Every row comes from one small tree of marks. The marks that hang from a mark follow it in brackets, in alphabetical order. Every link used is in the known rows. Which tree was each row made from?
Known rows
N{G{Q} U{S} Z}: [ 7.10  0.20 -1.11 -1.82 -3.92 -1.69 -0.63 -4.46  1.49 -1.07 -2.44  1.76
  1.79 -3.53  3.19  0.12 -1.43 -1.90 -0.50 -0.20 -1.18  2.31 -2.67]
G{Q{S Z} U}: [ 3.13 -3.10  0.21 -1.69 -3.25  4.12 -1.63 -3.50  6.01  3.03 -5.82  1.76
  1.87 -2.77 -1.16  3.38 -0.71 -1.21  3.11 -5.83 -2.26 -0.31  1.68]
Q{S Z}: [ 3.46  0.94  0.76 -3.58 -4.25  3.02 -2.40 -2.83  3.13  6.83 -4.24  0.66
  2.50 -2.09 -0.44  3.19 -0.44  0.96  3.26 -5.54 -1.05 -0.79 -0.58]
Q{N}: [ 2.63  2.02 -0.95 -0.69 -3.47  1.99 -2.28 -2.55  4.54  2.56 -5.97  2.77
  4.42 -2.59  1.93  4.10 -2.40 -0.63  1.49 -3.14 -2.06  0.72 -3.33]
U{Q{N} Z}: [ 1.57  2.07 -3.00 -1.35 -4.77  3.27 -2.08 -4.13  3.23 -0.54 -6.26  2.93
  5.53 -1.15  1.62  1.29 -5.15 -1.23 -1.00  0.38 -1.05 -0.72 -0.18]
Q{N{G U{S}} Z}: [ 5.99 -0.21 -0.95 -0.58 -3.19  0.70 -1.18 -3.28  4.38  3.83 -2.04  1.64
  3.32 -2.17  1.84  1.80 -0.54 -3.24  1.51 -2.38 -1.07  1.03 -2.35]
G{Q{S} U Z}: [ 3.21 -3.67  0.45 -0.88 -4.41  3.80 -0.75 -3.19  5.61  3.16 -5.33  1.19
 -0.51 -3.75 -0.99  3.72 -0.86 -1.83  2.43 -5.57 -2.28 -1.18  2.12]
U{Q{N S} Z}: [ 1.33  0.86 -2.01 -0.27 -5.60  4.04 -3.15 -3.35  4.66  1.09 -5.60  2.33
  4.22  0.34  0.33 -0.21 -2.75 -0.71 -0.57 -1.06 -0.97 -0.48  0.99]
G{U{S Z}}: [-0.01 -1.56 -0.13 -2.14 -4.28  4.73  0.69 -2.15 -0.17  4.37 -3.95  1.34
  4.67 -4.63  3.85  2.42 -4.31  1.33 -0.41 -2.90 -4.86  1.19 -2.44]
N{U{Q} Z}: [ 4.29  3.27 -0.57 -4.02 -3.23 -1.31  0.56 -5.22  1.14 -1.89 -5.02  4.81
  5.43 -2.82  3.64  0.35 -7.15  1.31  0.00 -2.42 -1.35 -0.40 -2.03]
G{Q}: [ 2.88  1.32 -0.73 -2.30 -3.33  1.69 -2.43 -3.81  4.22  0.71 -8.54  2.17
  3.19 -4.47  0.72  5.01 -3.45 -0.09  2.27 -2.43 -1.09  0.64 -1.66]
Q{N{G{Z}} S}: [ 5.22 -0.55 -0.09  0.45 -4.56  1.52 -3.45 -1.89  6.16  4.12 -3.01  0.79
 -0.29 -0.33 -0.20  1.88  2.60 -4.12  1.09 -2.83 -0.47  0.60 -1.31]
G{Q{S{N}} Z}: [ 4.86 -0.20 -1.17  0.86 -5.15  3.21 -1.83 -3.18  4.53  3.44 -4.73  1.34
 -0.35 -2.97 -0.35  3.75  0.66 -0.96  1.86 -3.86 -0.70 -1.10  2.60]
U{S{Q{N}}}: [ 0.78  0.99 -1.13  0.09 -4.18  0.91 -3.32 -0.92  3.12  3.71 -5.31  0.52
  3.76 -3.77  1.57  2.80 -0.18  2.61  0.84 -1.58 -2.28  1.33 -2.30]
S{N Q Z}: [ 5.29  4.26 -3.03 -1.08 -1.91 -2.11 -2.28 -4.52 -1.68 -0.59 -3.15  5.07
  4.26 -3.24  2.49  2.08 -1.73  1.85  0.12  0.43 -0.91  1.08  0.03]
U{Q S{N} Z}: [ 0.30  2.33 -2.70  0.92 -4.97  4.35 -0.73 -1.65  0.01  1.96 -4.41  2.02
  5.53 -2.48  3.96 -0.02 -4.23  2.32 -2.50  0.67 -2.34  0.33  0.56]
S{N{U{Q} Z}}: [ 4.83  4.10 -1.84 -0.57 -2.68 -0.21  0.98 -4.22  0.61 -1.32 -3.85  6.31
  5.75 -1.90  5.44  0.56 -5.54  1.15 -1.11 -2.33 -1.63  0.49 -0.61]
N{G U{Q S} Z}: [ 5.46  1.79 -0.39 -2.67 -3.23 -2.47 -0.19 -3.43  1.07 -1.58 -2.74  2.57
  3.31 -2.38  3.88 -1.69 -3.98 -1.02 -1.54  0.40 -0.66  1.37 -2.99]
N{G{Q{S}}}: [ 4.91  0.12  0.21 -1.95 -3.14  0.11 -3.90 -3.13  5.13  0.92 -6.57  1.37
  0.65 -2.00  0.16  2.78 -0.11 -3.49  1.35 -0.96  0.35  2.24 -2.09]
G{Z}: [ 3.50  1.88 -0.02 -3.82 -4.37  1.55 -0.27 -3.31  0.97  4.55 -5.03  0.91
  1.86 -4.82  1.62  5.30 -3.77 -0.20  1.91 -3.24 -1.32 -1.76 -1.98]

Which tree is each row?
[ 1.46  1.57 -3.40  0.36 -5.56  2.78 -1.60 -2.54 -1.98  3.57 -2.88  1.37
  4.70 -3.15  4.09  1.62 -1.23  2.80 -1.94  0.78 -2.68  1.65  0.14] => U{S{N Q} Z}
[ 4.21  0.09 -0.69 -0.39 -4.74  3.84 -3.28 -2.49  6.00  6.25 -3.25  0.93
  2.50 -0.47 -1.08  2.62  1.94 -0.81  2.98 -5.59 -1.23 -0.77  0.14] => Q{N S Z}
[ 3.88  1.61 -2.15  0.00 -3.14 -0.02 -2.37 -1.43  0.76  3.74 -2.63  0.83
  2.89 -2.64  2.64  2.21  1.09  0.38 -0.29  0.13 -0.84  1.46 -0.53] => U{S{N{G} Q{Z}}}
[ 4.68  1.23 -1.08  0.60 -3.52  2.02 -3.02 -3.65  3.39  1.13 -5.11  3.24
  1.85 -2.94  0.14  2.09  0.00  0.62  1.81 -2.84 -1.19  1.14  0.84] => G{Q{S{N Z}}}
[ 4.31  1.20 -1.12  0.11 -5.52  2.43 -2.97 -2.49  4.37  3.21 -2.39  1.65
  2.21 -0.25  0.68  1.03  1.94  0.01  0.81 -4.48 -2.21  0.28 -1.24] => Q{N{Z} S}
[ 4.16  0.68 -0.15 -1.64 -3.91  1.68 -3.54 -3.94  3.90  1.45 -6.13  2.00
  1.54 -3.74 -1.15  2.51 -0.76  0.82  2.75 -3.03 -1.10  0.74 -0.34] => G{Q{S{Z}}}
[ 5.01  2.57 -2.30 -1.14 -2.12 -1.31 -0.82 -4.99  1.04  1.46 -4.31  5.43
  5.54 -2.32  3.52  2.93 -3.13  0.98  1.17 -2.26 -0.55  0.70  1.04] => S{N{U} Q{Z}}
[ 5.16  0.95 -0.16 -0.72 -2.26 -0.86 -1.56 -3.81  5.01  0.57 -5.00  4.28
  3.94 -1.91  3.25  2.29 -3.00 -3.74  0.85 -1.77 -1.03  2.54 -4.23] => Q{N{G U}}
[ 2.64 -2.84 -2.82  0.22 -4.19  4.86 -1.04 -4.73  4.87 -0.47 -5.77  3.13
  3.85 -2.73  1.18  3.33 -2.70 -3.15  0.24 -2.24 -3.28  0.79  0.63] => G{Q{N} U{Z}}
[ 3.34 -1.90 -0.84 -2.76 -2.46  3.35 -0.54 -4.26  4.54  1.48 -6.37  2.35
  3.17 -4.17  0.15  4.85 -3.11 -1.69  2.64 -4.37 -2.26 -0.53  0.54] => G{Q{Z} U}
[ 4.15  1.71 -1.27 -0.51 -3.89  0.36 -3.76 -2.41  5.99 -0.94 -4.39  2.21
  2.10  1.10  0.02 -0.70 -0.19 -2.57 -0.56 -1.01  0.25 -0.05 -0.42] => U{Q{N{G Z} S}}
[ 0.66  0.36 -0.63  0.30 -2.54  2.84  0.70 -0.72  1.96  0.76 -4.05  3.29
  4.72 -2.88  3.96  0.62 -3.94  1.80 -1.47 -3.01 -3.87  0.23 -0.43] => G{U{Q S{N{Z}}}}
[ 0.01 -0.88  0.60 -2.27 -2.40  3.27 -0.03 -1.05  3.44  3.04 -5.65  1.49
  4.58 -3.85  1.55  1.95 -4.66  1.28  0.90 -3.79 -3.07 -0.80 -0.78] => G{U{Q{Z} S}}
[ 2.71  1.31  1.46 -3.18 -2.73  0.46 -0.88 -4.03  4.55  2.19 -6.70  4.13
  4.92 -2.33  1.38  0.92 -6.01  1.29  2.48 -4.57 -0.58 -0.41 -0.59] => N{U{Q{S Z}}}
[ 3.46  1.09 -0.20  0.41 -3.25  0.89 -0.90 -2.96  3.10  2.70 -3.64  3.52
  4.78 -4.19  2.86  1.43 -2.99  1.26  1.44 -3.34 -3.08  1.66 -3.45] => Q{N{U{S{Z}}}}
[ 8.16  0.17 -0.56 -2.45 -3.80 -2.07 -1.44 -5.68  2.95 -1.72 -3.03  3.09
  1.15 -1.61  1.99 -0.10 -0.95 -3.26  0.24 -1.39 -0.16  2.13 -1.60] => N{G{Q{S}} U Z}
[ 1.51  1.29 -0.89 -2.55 -4.07  0.89 -2.59 -1.75  1.08  5.15 -4.70 -0.36
  3.62 -4.47  1.00  3.33 -0.88  3.13  1.68 -1.92 -1.66  0.10 -1.45] => U{S{Q{Z}}}
[ 4.80 -0.47  0.16 -0.24 -4.11  2.62 -1.92 -3.67  6.19  5.58 -3.17  2.72
  3.40 -0.82  0.09  1.59 -0.06 -0.55  3.27 -6.53 -1.53 -0.13 -0.08] => Q{N{U} S Z}
